Each row comes from the steps of one walk. Every step used is in the known rows, and no mark comes twice. Write the walk behind each row, first mark first.
(in the rows, 128 means zero)
Known rows:
T U R J Z N P Q: [ 64 125  95 140 171 116 145 105 147 172 131 229 151 188 106 158  70 139
 173  98  77 130  89 172  90 158  68 147 104 127 144 118]
J R Q Z N P: [ 82 103 104 154 117 140 150 102 151 139  98 169 115 161 110 137 136 112
 135 130  84  55  90 161  75 125 213 133 102 153 188 147]
Z N P: [109 104 119 103 142 123 119 106 156 150 110 170 126 147  84 131  99 113
 173 137 124 111 109 129  91 138 139 149 121 132 167  85]
T U R Q Z J: [ 58 118 153 154 137 136 157 125 125 109 149 164 104 141 152 157 136 159
 154 134  94 110 107 131 144 155 214 134  85 110 146 144]
T U R Q Z: [ 74 108 113 172 110 133 159 148 119 113 107 170 120 153 150 169 132 156
 137 134  95 121 124 115 168 145 221 135  90 117 156 146]
N P Q T U: [124  80  85 166 153 155 175 108 155 150 110 223 175 127 131 162 138 102
 143 141 147 153 112  77 140 168 121 148  93 132 147 104]
M P U R: [ 72 103 116 138 205 122 118 154 126 146 104 147 177 140 106 178  94 131
 196 141 127 150 121 113 139 126 120 122  91 139 178 123]
M P Q: [138  96 125 155 193 139 127 128 144 139 101 136 187 151 110 148  95 136
 168 124 149 145 120  86 137 134 126 119 127 136 170 121]
L Z N: [121 109 143 114 152 147 130 152 168 155 110 154  98 161  95 126  83 127
 178 110 131 117  96 145 127  96 147 155 110 104 150 103]
N P J T U R: [ 67 103  92 142 193 128 142 154 137 176 106 243 152 133 114 152 121 101
 178 129 158 141 105 157 113 170 139 141  79 160 124  88]
L Z N P J: [118 115 132  97 164 143 131 174 179 183 102 207 100 162  78 109  78 117
 182 104 153 127  61 145 102 104 142 150  97 151 135  99]
J T U R Q Z N P: [ 48 100  95 164 135 123 170 116 135 151 115 222 103 169 143 170 111 122
 145 134  95 117 108 194  97 143 222 147  79 108 172 107]
P J R Q Z: [101 116 119 174 134 163 147 158 138 140  91 140 144 160 126 118 158 129
 124 116 105  90  92 128 126 128 218 119  77 216 155 186]
Q Z U: [133  88 152 133 141 151 135 115 141 102 108 126 104 111 117 125 116 136
 162 151 103 112 113 117 128 135 210 146 100 145 176 113]
M P N: [ 96 104 130 145 184 134 118 179 144 137  95 148 153 120  96 135 116 150
 167 136 143 132 133  92 128 129 137 117 103 166 161 109]
J Z N P U: [ 78 106 103 131 163 132 128 135 160 158 120 187 155 158 102 162  88  84
 173 129  82 129  96 166  70 135  83 142  91 172 166  91]
J Z U R Q: [ 78 107 144 155 147 123 128 147 132 134 118 132  79 137 138 150  75 172
 169 115  52 128  93 185 104 147 103 131  84 140 179 147]
U R N Z J T: [ 45 116 141 106 172 121 130  95  99 160 147 148 121 113 119 124  61 152
 189 147 128 131  75 201  84 158 136 165  82 106 153 106]
U R N P: [ 82 101 115 113 125 104 120 103 131 154  92 175 142  88 102 143 114 158
 168 141 116 133  81 130 123 146 125 159 110 124 170 123]
Q Z N P J R U: [109 119  99 123 146 142 140 121 158 152  98 182 112 180  85 131 131  86
 164 126 116  78  47 132  78 125 216 145  77 209 179 141]
Z N: [121 115 130 116 149 133 118 121 148 142 116 132 129 158  92 123  98 126
 171 128 120 119 122 119 118 124 147 147 111 137 164 104]
J Z: [103 103 126 149 151 150 118 129 145 130 102 135 152 138 114 142 109 126
 159 126 100 113 119 133 118 144  89 138 109 161 145 110]
Z J T: [ 93 102 165 125 188 147 120  94 148 141 141 132 141 122 119 127 134 107
 175 131 133 123 114 172  98 153 136 150 103 140 135  95]
M P: [108  92 130 131 180 136 112 126 147 119  97 127 149 139  89 147 109 135
 175 137 138 116 124  98 131 135 126 120 122 131 167  98]
Q Z U R: [105 101 150 131 156 140 137 114 117 119 104 136 105 106 123 131  97 157
 185 155 106 116 114 124 135 131 207 149  89 128 183 133]
J T N: [ 95 125 132 138 157 145 140 147 145 139  98 183 149 148 112 147 142 117
 156 132 137 150 147 149 131 123 135 149 104 125 114  72]
U R: [ 96 111 132 127 157 127 121 127 120 145  99 141 154 127 113 140 108 150
 181 137 134 132 127 111 149 136 139 144 107 126 158 129]
Z N T U R Q: [ 59 121  98 139 132 106 169 151 123 153 139 173 101 203 118 158  59 147
 187 124  94 137 114 148 121 155 166 143  97 100 157 120]
L Z: [122  97 146 128 144 152 127 159 163 141  96 152 120 136 109 135 109 130
 170 110 143 124 101 130 150 113 141 149 116 111 137 111]
Q R J: [120 108 119 110 121 148 131 101 119 125  98 110 152 152  92 116 110 144
 146 124  97  81 117 121 149 135 126 147 125 154 151 141]
M P Q Z N T U R: [ 79 107  89 161 205 133 191 121 115 147 126 193 167 198 115 162  31 143
 208 150 136 133 117  99 120 134 202 139 101 100 181 116]
T N: [110 136 136 123 137 139 133 158 146 124  98 171 141 148  97 142 138 140
 156 135 130 142 143  94 150 118 130 143 115 118 115  85]

Write each row's walk:
[ 71 135 108 119 209 146 142 189 127 156 100 206 141 191  77 130  58 126
 178 140 172 148 116 149 101 125 130 118  79 143 109  51] -> M P J T N Z
[ 60 110 102 153 124 112 165 159 118 143 126 172 123 174 134 167  86 145
 179 131 105 143 122 133 142 172 158 136 103 108 142 128] -> N T U R Q
[ 89  92 140 115 187 125 138 163 157 192  98 219  71  87 111 127  78 146
 188 111 131 156  27 224  93 120 136 168  66 144 156 114] -> L Z U R N P J T
[ 75 109 112 129 178 132 126 190 117 145 105 155 143 143  87 126  53 149
 176 151 158 126 125 104 107 140 144 115  99 143 157  88] -> M P N Z
[ 81 134 169 120 185 149 135 125 153 135 140 177 133 135 111 135 146 121
 171 133 135 137 129 166 107 132 127 148 101 118 102  68] -> Z J T N
[ 96 127 125 109 131 128 134 141 154 133  92 212 141 136  87 146 140 126
 162 144 137 135 129 105 124 133 121 141 123 114 117  68] -> T N P
[107  86 101 155 146 161 154 124 148 120 113 172 139 131 121 153 151 110
 148 145 130 132 133  76 160 157 131 151  80 133 138  98] -> Q T U
[ 89  85 100 168 182 152 174  69 165 149 144 222 156  87 125 155 171 103
 145 134 114  99  60 120  93 172 113 155  80 146 149 139] -> Z J R N P Q T U
[ 94 111 128 125 131 111 118 118 121 145  98 135 144 101 115 137 114 173
 164 134 112 142  98 118 149 129 132 161 102 131 169 140] -> U R N
[ 69  97 131 164 199 146 174  85 129 152 142 232 174 117 156 166 125 108
 174 144 146 130 105 161 101 168 195 152  91 116 143 110] -> N P Q Z J T U R
[117 107 111 143 184 148 176 103 132 148 115 144 175 194 103 130  37 134
 195 149 136 135 108 102 102 116 200 139 114 136 191 119] -> M P Q Z N T
[ 68 129  99 142 129 122 162 161 137 153 115 228  99 179 121 141 103 146
 149 126 107 127  84 132 120 135 223 136  70 156 157 133] -> T U R Q Z N P J
[ 94 101 111 122 155 141 170 166 163 153 133 196  93 188  96 148  57 109
 200 119 132 118  99 145 120 129 155 159 114  87 127  77] -> L Z N T U
[ 95  93 105 176 131 162 154 117 146 142  98 132 135 141 129 140 166 123
 129 125  96  98 105 129 125 137 138 137  73 167 171 172] -> J R Q T
[107  93 155 150 179 159 160  67 145 155 132 182 182 117 142 134 130 101
 158 143 148 132  96 164  82 154 191 152 105 147 153 113] -> N P Q Z J T
[132 105 144 154 168 145 156 115 114 139 110 144 146 116 145 135  82 163
 179 142 117 144 108 113 140 129 207 147  93 133 189 158] -> P Q Z U R
[ 83  85  86 193 136 161 167 133 153 127 112 170 120 147 136 165 177 108
 123 122  92  89 114 119 136 156 143 131  71 149 154 151] -> J R Q T U
[ 84 105 130 103 166 122 128 136 101 141 122 143  94 131 100 131  25 154
 207 154 125 124 107 147 107 158 149 143  92  99 170 102] -> N Z U R
[ 95  95 100 137 143 134 157 141 140 127 124 170 144 158 107 154 102 105
 186 144 131 128 133 105 136 178 148 144 121 125 126  79] -> N T U
[123 129 122 134 143 135 151 143 152 153  99 221 179 145 110 151 126 129
 156 129 148 162 124  92 131 134 122 140 129 119 125  91] -> T N P Q
[ 70 128 139  90 150 132 139 138 132 136 127 180  81 178  82 126  66 138
 170 127  98 145 115 214  91 148 126 151  94 106 113  56] -> R J T N Z U
[ 73 106 142 109 156 136 129  94 122 144 151 137 119 117 111 119  79 129
 165 146 126 125  76 194  78 164 140 161  94 121 143  85] -> R N Z J T
[133  87 163 121 160 147 128 160 169 134 110 146  69 119 107 134  92 133
 182 114 120 122  87 151 131 120 146 148 109 106 151 104] -> L Z U
[103  99 109 149 143 136 121 112 147 136  92 132 149 102 100 136 155 126
 144 125 102  80  93 131 119 138 136 147 110 163 165 144] -> J R N
[ 63 132 157 116 159 138 152 116 127 130 107 185 101 147 108 136 119 164
 166 133  82 147 120 199 125 115 180 165  78 119 134 106] -> Q Z U R J T N
[113  98 131 105 149 134 126 136 122 127 124 132  90 137  94 124  46 133
 188 150 121 118 110 138 101 164 153 139 107 115 162  82] -> N Z U
[ 63 104 112 133 139 138 170 162 151 192 116 210 103 167 131 166  85 131
 168 114  99 169  59 172 116  95 132 159  45 115 182 152] -> L Z N P U R Q T
[ 60 117 151 110 203 135 121 164 123 138 146 148 124 131  84 115  60 150
 193 152 156 115 109 120  83 152 136 118  94 138 147  85] -> M P N Z J
[ 55 135 127 116 186 174 163 113 125 138 138 188 126 146  89 123 115 117
 179 159 136  83 107 128  89 135 116 147  67 116 115  97] -> Q T N Z J R
[ 74 114 147 125 134 138 178 172 158 154 100 238  39 129 124 156  99 173
 170 125 101 161  70 166 126 100 125 156  59  71 145 117] -> L Z U R Q T N P
[ 99  91 155 142 141 149 162 156 146 152 110 153  48 126 140 144  86 176
 168 114  95 153  69 163 143 108 142 155  52  99 176 162] -> L Z U R Q T
[112 112 107 144 160 141 121 147 149 156  93 145 152 110  94 111 150 128
 146 116 118  98  72 124 121 133 138 141  88 214 149 157] -> P J R N
[136  87 105 147 123 143 159  84 152 162  99 180 176  98 127 134 129 141
 134 144 127 172  73  95 128 144 113 170  90 154 176 139] -> R N P Q T
[ 72  96  94 132 130 101 132 120 140 139 105 214 129  95 109 170 128 143
 160 141 113 126  91 121 134 164 130 155 109 107 151 100] -> T U R N P
[115 103 114 142 141 133 119 121 148 127 102 125 127 157 102 165 154  96
 163 117 111  85  85 123 121 148 149 140 105 161 169 143] -> J R U
[107  90  74 141 117 135 176 124 115 121 110 155 142 127 112 145  84 128
 160 154 106  86 103 103 143 160 150 160 120 129 151 114] -> Q R N T U
